Each row was made from one path, in order. Every step used is in the known rows, and no mark comes twice. Write each row's path.
Known rows
pebip-nase-rudit-nofotem-duno: [  6  -6  34   0  -8  -4  -3  14   3  -5 -13 -13   1  -5  66 -12   0 -13
 -30  13  -6  -8]
nofotem-duno-nase-rudit-sipeg: [ 22 -19  32  -8  -3  -5  -9  38  -8 -19   5 -38   8  11   4 -18  13 -25
  -4 -48  15 -13]
pebip-dagifub-duno: [-14 -28 -30 -17 -24   6  30   4  20  15 -27   3  30  -1 -12   3   2  22
   7  15  16  22]
rudit-sipeg: [ 20 -20 -39  27  10   5 -34  31  -2   6  22 -25 -17  22 -18  26   2 -22
  -4  10  20  10]
pada-pebip-nase: [-19  10  13  30  -5  10  -1 -22  11  24  16 -36 -23  39   7 -28  -6   1
  42  36  17  11]
nofotem-duno: [-31 -13 -12  -7   0  19  -8  -5  -7 -29 -12 -40  -4   1  12  14  10 -20
  20   6  19   9]
nofotem-duno-dagifub: [-24 -22   5  -8  16  13 -21  -1  -9 -20 -10  -3  22  -8  11   6   5   0
   5   1   8  10]
nase-rudit-nofotem-duno: [ -4  -4  -6 -16  -2  -7   3  17 -16 -15 -25 -23   9 -13  33   2  13 -21
 -21 -14 -17 -19]
dagifub-duno: [-25 -20 -32 -14 -47  -1  -7  -3  14  19 -33 -28 -20   1 -15   7   2  -4
  16  12  14   8]
nofotem-duno-nase-rudit: [-12  -9  36 -16 -10  -8  11  17  -7 -24 -16 -46   8  -2   4 -23   9 -21
  10 -47   7 -16]
pada-pebip-nase-rudit-nofotem: [  1  15  17  21  -6  -7   8  -7  -1  28   5 -21 -13  28  29 -35  -4   1
   9  18 -11 -12]
duno-nase-rudit: [ -4  -2  18  10  -8 -29  15  22  -1   4 -15 -45  -2   4 -29 -13  -1  -7
  -2 -44   0 -14]
pada-rudit-nofotem-duno-nase: [-10 -11  26  -4  -1  21  -5 -19 -20  -6 -11  28 -34 -20 -27 -25  11 -21
 -22 -21 -29 -27]
nase-rudit-sipeg: [ 28  -7 -32  12   2 -26  -7  52   0   4  16 -29  -6  27  12  14  13 -15
 -12  -7  21 -15]
pebip-pada: [-15  -3 -40  17  -5  12   0 -21   1 -37  -4 -28 -34   0 -10  72 -22  -8
   8  17  18  10]
rudit-nofotem-duno-dagifub: [-10 -24   4  -5  18  13 -30  -8 -23  -7 -19  22  15 -29   1   8   4  -8
 -32  -1 -27  10]
nase-rudit-nofotem: [ -1   2 -25   5   1 -24   5  20 -12   4 -25 -19  -1 -11   8  12   8 -13
 -29 -11 -21 -18]
nase-rudit: [-10   6 -27   2  -3 -27  15  21   2  -5 -15 -42  -3  10  12  12   8  -8
   2  -5  10 -19]
pada-pebip-dagifub-duno-nofotem: [-18 -12  -9   4 -28  15  35 -32  14  32 -10   5  21  18 -28 -38  -2  24
  25  25  15  19]
nofotem-duno-dagifub-pebip-nase-rudit-sipeg: [ 36  16  33  -6  20  -1 -23  32  14   0  45  16  24  19  43 -17   6   6
  11  10  25   4]
pada-pebip-dagifub-duno: [-19  -6 -25 -12 -23  12  32 -23  12  31 -11  -6  19  30 -19 -32   2  31
  46  14  16  19]

Which path is each row?
[ 12 -11  47  -1   5  -7 -17  19   1   4 -11  16  22 -14  59 -18  -5   2
 -40   9 -13  -7] | pebip-nase-rudit-nofotem-duno-dagifub
[  5  -6  23  10  -1 -27   8  17 -14  11 -18 -22   1 -15 -32  -8  -1 -15
 -26 -50 -27 -15] | duno-nase-rudit-nofotem
[ -9 -24  29  -1   2  15 -20  -9 -19 -14 -18 -14   2 -24 -27  -6   2 -26
 -21 -34 -27  10] | rudit-nofotem-duno-nase
[  8  38  27  -5   3  -2   3   4  13  -2  26  -5  -2   4  50 -14   5  -9
  15  15   5   0] | dagifub-pebip-nase-rudit-nofotem-duno
[ 10  23   1 -21  23 -12  -3   7 -11  -6   6  16  25 -14  22  -9  13  -3
  -3 -16 -22 -11] | nase-rudit-nofotem-duno-dagifub-pebip
[ 17  33  22  14  26 -18 -11   8  11  30  28  38  17  -4  14  -9  -6  18
  -9  15 -16   5] | duno-dagifub-pebip-nase-rudit-nofotem
[-10  25 -23  13  34  -8 -13  -6   8  15  28  13   8   7 -34  11   3  16
  29  10   4  16] | duno-dagifub-pebip
[  3  -7   6 -15  13 -12  -8  18 -20  -7 -27   7  27 -22  32  -3   9  -5
 -31 -20 -28 -17] | nase-rudit-nofotem-duno-dagifub
[  9  -5  13 -17 -24 -10  43  -8   0  39 -21   7  36  10 -27 -55  -1  29
  14 -34 -21   1] | pada-pebip-dagifub-duno-nase-rudit-nofotem
[ 15 -26  16 -22 -25 -20  38  18   6  24 -36  16  41 -19 -27 -23  -6  25
 -29 -37 -20   7] | pebip-dagifub-duno-nase-rudit-nofotem
[-22 -29  -9   5 -54   0  -5 -11  16  24 -33 -11 -17 -15 -27   1  -8 -13
  -9  24  16  10] | dagifub-duno-nofotem
[-20   4 -30  13  18   9  36 -22   0   9  10 -17  21  33 -19 -20   2  26
  40  16  15  17] | pada-pebip-dagifub
[ 10  34 -21   9  29   8 -13 -34  -5  -5  30  70 -28 -17 -31  36 -10  22
  -5  17 -21  -7] | duno-dagifub-pebip-pada-rudit-nofotem
[ -2   6   1  -7  29  15 -28 -12 -12  -5   7  27  15 -20  -7   5   6  -2
  -2   2 -26  15] | rudit-nofotem-duno-dagifub-pebip
[-12 -33 -10   2 -29   8  30  -7  20  18 -22  18  30 -15 -22  -3  -8  20
 -20  26  17  25] | pebip-dagifub-duno-nofotem
[ -6 -33   9 -13 -25  -3  32   6  17  19 -24   2  32  -6 -45 -16  -7  26
   2 -19   9  27] | pebip-dagifub-duno-nase
[  2  34  15  -8   3  24   5 -43  -5 -35  32  32 -46 -11 -31  16  -5 -10
  19 -14 -12 -11] | dagifub-pebip-pada-rudit-nofotem-duno-nase
[ 22  -2 -42  17  -3  16 -16  -6  -2 -25  29  19 -65  16 -10  53 -10  -9
 -12  20  20 -20] | pebip-pada-rudit-sipeg
[  5  11  -5  -9  23  21 -25 -26 -12 -29  10  32   5 -24  -1  37 -11   1
  -4  -1 -21  17] | rudit-nofotem-duno-dagifub-pebip-pada
[  1  42 -20 -10   5  27   3 -48  -3 -37  31  34 -48  -7  -1  35  -1 -10
  24  17  -4 -10] | dagifub-pebip-pada-rudit-nofotem-duno
[ 30  39   5  19   6 -15  -7  34  26  17  56 -13 -12  38  30  -3   2  -2
  24  22  31   2] | dagifub-pebip-nase-rudit-sipeg
[  0  25  36 -15  16  -3  -6   7  15  -6  25   7  23   2  48 -20   5   9
  24  10  16   5] | nofotem-duno-dagifub-pebip-nase-rudit
[ 42  25  17  17  29 -22 -23  35  19  29  53  26  14  24  19  -7  -3  18
   2  16  19  10] | duno-dagifub-pebip-nase-rudit-sipeg
[  1  -8  -4 -10   8  26 -15 -37 -21 -35  -5  59 -36 -27   3  38 -12   6
 -33   9 -20 -20] | pebip-pada-rudit-nofotem-duno-dagifub
[-15   8 -35  10  -8  11   6 -33  -2 -30   3   9 -61   0  -9  52 -12  -2
  -3  23  12 -24] | pebip-pada-rudit
